Every row comes from one small tree of marks. The marks that hang from a mark follow it in brackets, in alphabetical order. Every link used is in the known rows. Which tree was each row made from?
Known rows
X(M T(G(Y))): -97	-152	-258	-126	10	200	-81	73	-46	31	-120	38	200	-293	53	-175	-166	293	-241	-9	-216	-75	-156	69
B(J): -51	63	-11	59	-22	-10	-72	143	106	154	3	-23	-74	-66	50	-165	-2	-62	131	13	42	35	129	1
Y(B(J(G))): -224	94	-80	14	-102	-207	-119	5	263	314	-72	88	-248	-46	168	-284	-110	123	89	-95	129	183	106	-275
Y(B(J T(G X))): 87	112	-20	-72	53	-347	-176	11	156	57	-108	107	82	-36	99	-175	-108	43	70	-109	76	-317	137	39
M(T(G)): -44	1	46	-213	-118	-110	-85	-122	-3	-35	-17	77	81	-91	216	-97	-121	19	-135	-6	-95	-114	-153	142
G(T(M) Y(B)): 95	105	-282	-132	-32	-134	35	-617	-97	173	-256	70	160	-313	170	-131	66	223	-151	-197	9	55	29	-132
J(B): 48	-37	61	104	-12	11	-7	50	74	-39	37	184	-104	-11	56	-2	133	-103	21	-63	115	162	97	-92
T(G(Y) M X): 3	-47	-154	-94	173	-59	-116	-74	-192	-258	-183	106	229	-220	42	-93	-228	79	-188	-39	-1	-329	-165	243
C(J(B(T Y))): 120	-71	-13	94	-319	-23	-235	-75	390	18	325	44	-91	191	-40	26	113	8	171	-32	98	184	264	-68
M(T(G(Y) X)): 36	29	-147	-139	-25	-125	-107	-89	-186	15	-128	66	247	-199	197	10	-114	51	-164	-87	-89	-217	-95	223
C(J(B(T))): 207	-11	174	57	-187	-43	-156	-54	231	27	243	90	-84	130	-18	85	267	-75	113	12	29	187	214	-142
B(J(C) T(G) Y): -108	114	-103	78	41	-68	-324	80	280	-89	126	69	-237	9	59	-219	-310	112	202	36	-43	-72	99	18
M(T): 75	34	14	-128	-159	-48	1	-179	3	92	-32	-30	127	-69	125	27	68	-11	-76	-33	-64	12	-36	70
Y(B): -11	34	-37	-93	-51	-61	50	-101	53	132	5	29	-41	-7	95	-93	3	78	45	-89	77	3	38	-183
Y(B(J(C) T(X))): 184	213	52	74	207	-205	-61	85	75	174	-49	15	-78	-34	39	1	43	-13	197	-45	85	-141	252	-177
G(T(M X) Y(B)): 196	84	-267	-67	100	-267	81	-515	-217	158	-357	51	306	-311	123	12	60	142	-194	-199	78	-164	53	-25
M(T(X)): 169	6	30	-68	-29	-176	42	-39	-124	79	-121	-43	249	-78	81	160	67	-100	-127	-45	12	-204	-26	180
Y(B(J)): -54	86	-54	-44	-80	-71	-30	34	147	280	-16	-1	-111	-69	141	-260	-9	12	186	-78	117	16	171	-171
T(G(Y) M): -87	-10	-173	-147	26	66	-163	-209	-78	-225	-89	119	94	-213	90	-217	-243	170	-139	-47	-82	-127	-186	134
M(T(G X)): 41	-9	56	-137	7	-250	-51	10	-119	-48	-121	56	212	-91	164	40	-115	-66	-179	-14	-16	-336	-128	256
G(T): 59	58	-60	37	28	-223	41	-248	-79	142	-159	5	85	-112	66	75	131	33	-120	-38	-29	56	67	-3
J(C): -25	82	98	59	195	67	24	118	-96	-25	51	25	-183	-11	33	61	-50	7	79	103	-43	28	-8	-141
G(T(X(M))): 186	-76	-3	62	176	-192	163	-37	-167	137	-324	-29	325	-99	-69	161	143	-3	-222	-45	-23	-227	87	111
M(T(G(Y(B)) X)): 37	75	-190	-245	-90	-169	-57	-181	-154	169	-145	88	215	-219	288	-78	-133	135	-121	-171	-7	-215	-61	48
J(B(Y) C G(T)): -180	35	-127	286	94	-264	-95	-137	169	95	-59	241	-363	-45	172	45	-44	122	-43	-51	106	388	135	-258
C(J(B G(Y))): -143	-25	-54	96	-207	7	-198	40	147	204	178	165	-272	-12	98	-18	70	97	41	-20	56	475	130	-296

Write each row's tree
-14	-122	77	-240	-119	30	-25	-16	30	-35	-71	56	196	-81	130	-138	-102	87	-187	-23	-170	-176	-165	147
X(M(T(G)))
-163	165	-304	134	-38	-252	-166	-241	67	368	-246	75	-99	-244	157	-141	9	217	-76	-101	-41	345	178	-139
B(J(G(T Y)))
-46	-82	118	63	-113	-299	-106	-296	138	77	-56	188	-135	-79	122	-11	160	6	-187	24	105	308	44	-192
C(J(B G(T(M))))
-159	-82	-106	196	-236	-308	-195	-163	293	258	97	122	-242	63	132	12	50	89	-21	-33	145	385	193	-200
C(J(B(Y) G(T)))
-83	-105	-74	-155	81	-45	-101	-114	-5	-222	-131	62	158	-278	92	-180	-218	85	-289	67	-61	-242	-293	174
X(T(G M))
299	-17	-11	-71	31	-112	75	-69	86	44	-146	0	290	66	-108	54	110	114	-65	-161	11	-276	111	-17
Y(B(T(X(M))))
195	48	-234	24	153	-207	27	-379	-254	23	-356	22	345	-298	21	111	76	63	-253	-111	10	-165	16	156
G(T(M X) Y)
-41	2	-171	-33	136	-74	-120	110	-187	-71	-117	105	126	-136	72	-13	-191	94	-88	-50	-32	-231	-46	135
T(G(Y) X)
200	-14	-22	29	199	-324	84	-315	-203	-42	-346	16	307	-199	-4	123	89	-59	-258	-51	56	-283	-23	185
G(T(M X))
111	48	-261	-39	16	-81	-15	-519	-128	46	-256	36	221	-292	69	-22	62	149	-204	-102	-64	45	-1	41
G(T(M) Y)
-231	-135	-35	127	-280	-75	-228	128	381	119	266	107	-318	166	72	-57	-76	55	101	4	171	331	126	-190
C(J(B(Y) G))
96	245	38	19	67	-65	-98	-53	171	167	40	40	-219	-36	93	-124	34	78	246	-23	12	76	218	-294
Y(B(J(C) T))
-34	167	66	82	136	-138	-208	-140	234	-106	-87	106	-213	-70	-4	-125	-122	97	7	49	-38	106	-10	-128
B(J(C G) T(M))
-13	97	-4	-20	-22	-164	-264	-3	212	-67	-12	90	-36	-31	37	-222	-104	52	75	-5	-62	-91	85	93
B(J T(G))
-99	-38	-318	-246	-15	17	-113	-322	-37	-9	-153	96	160	-385	219	-305	-233	286	-231	-78	-39	-144	-220	-31
X(T(G(Y(B)) M))
151	1	-35	146	63	37	-146	-248	248	-320	91	184	-121	27	-23	-9	-28	28	57	-69	73	58	70	-51
J(B(T(M) Y) C)
-3	-71	-149	-240	-164	155	-66	-110	-25	47	-87	50	219	-201	157	-154	-116	215	-173	-79	-234	-56	-122	95
X(M(T(G(Y))))
37	57	-221	104	-177	-74	-250	-72	385	76	70	-55	3	71	-54	-161	-70	67	181	-97	31	5	205	120
B(J T Y)
-85	-75	-274	-161	34	82	-145	-205	-75	-146	-151	71	193	-397	115	-206	-234	217	-280	0	-125	-134	-256	136
X(T(G(Y) M))
179	-8	-202	99	-26	-187	-133	-91	161	-94	-18	-45	206	123	-140	140	-72	51	4	-90	73	-238	126	223
B(T(X) Y)
5	-2	-204	-200	106	-121	-72	-180	-136	-118	-189	136	194	-227	153	-183	-242	147	-142	-136	64	-348	-126	53
T(G(Y(B)) M X)
-80	23	-205	-247	-30	15	-112	-293	-28	-95	-103	157	55	-217	197	-321	-244	229	-93	-131	-12	-125	-154	-55
T(G(Y(B)) M)
153	99	-255	99	125	-232	40	-223	-259	182	-292	13	241	-214	42	184	115	77	-152	-106	-4	-71	131	76
G(T(X) Y)
-206	-1	-280	115	-85	-322	-188	-350	297	150	-232	31	-49	-146	105	-258	-175	140	-113	-89	109	112	50	60
B(J(G(T(M))) Y)
-101	-109	-300	-200	-48	153	-30	-30	8	174	-120	39	171	-302	146	-269	-178	371	-195	-83	-148	-85	-116	-119
X(M T(G(Y(B))))
-89	75	66	255	214	-276	-20	-122	11	96	-134	290	-352	-120	187	108	112	53	-104	-12	45	403	108	-355
J(B C G(T))
-129	115	-195	-51	-236	-262	-106	-369	52	497	-30	25	-126	-119	218	-47	47	320	-51	-85	-13	347	135	-413
C(J(G(T Y(B))))
52	53	14	131	-69	-238	-176	-176	309	-84	-26	261	-142	83	-5	59	103	91	-76	-116	56	314	100	-132
J(B(T) G)
127	51	-203	148	-50	-200	-211	50	272	69	-31	-76	123	71	-98	-29	-67	-27	128	-100	120	-206	227	219
B(J T(X) Y)
-95	151	-188	77	199	-144	-52	-433	-134	33	-266	140	-117	-285	130	21	-80	266	-215	-15	-114	238	-77	-199
J(C G(T(M) Y))
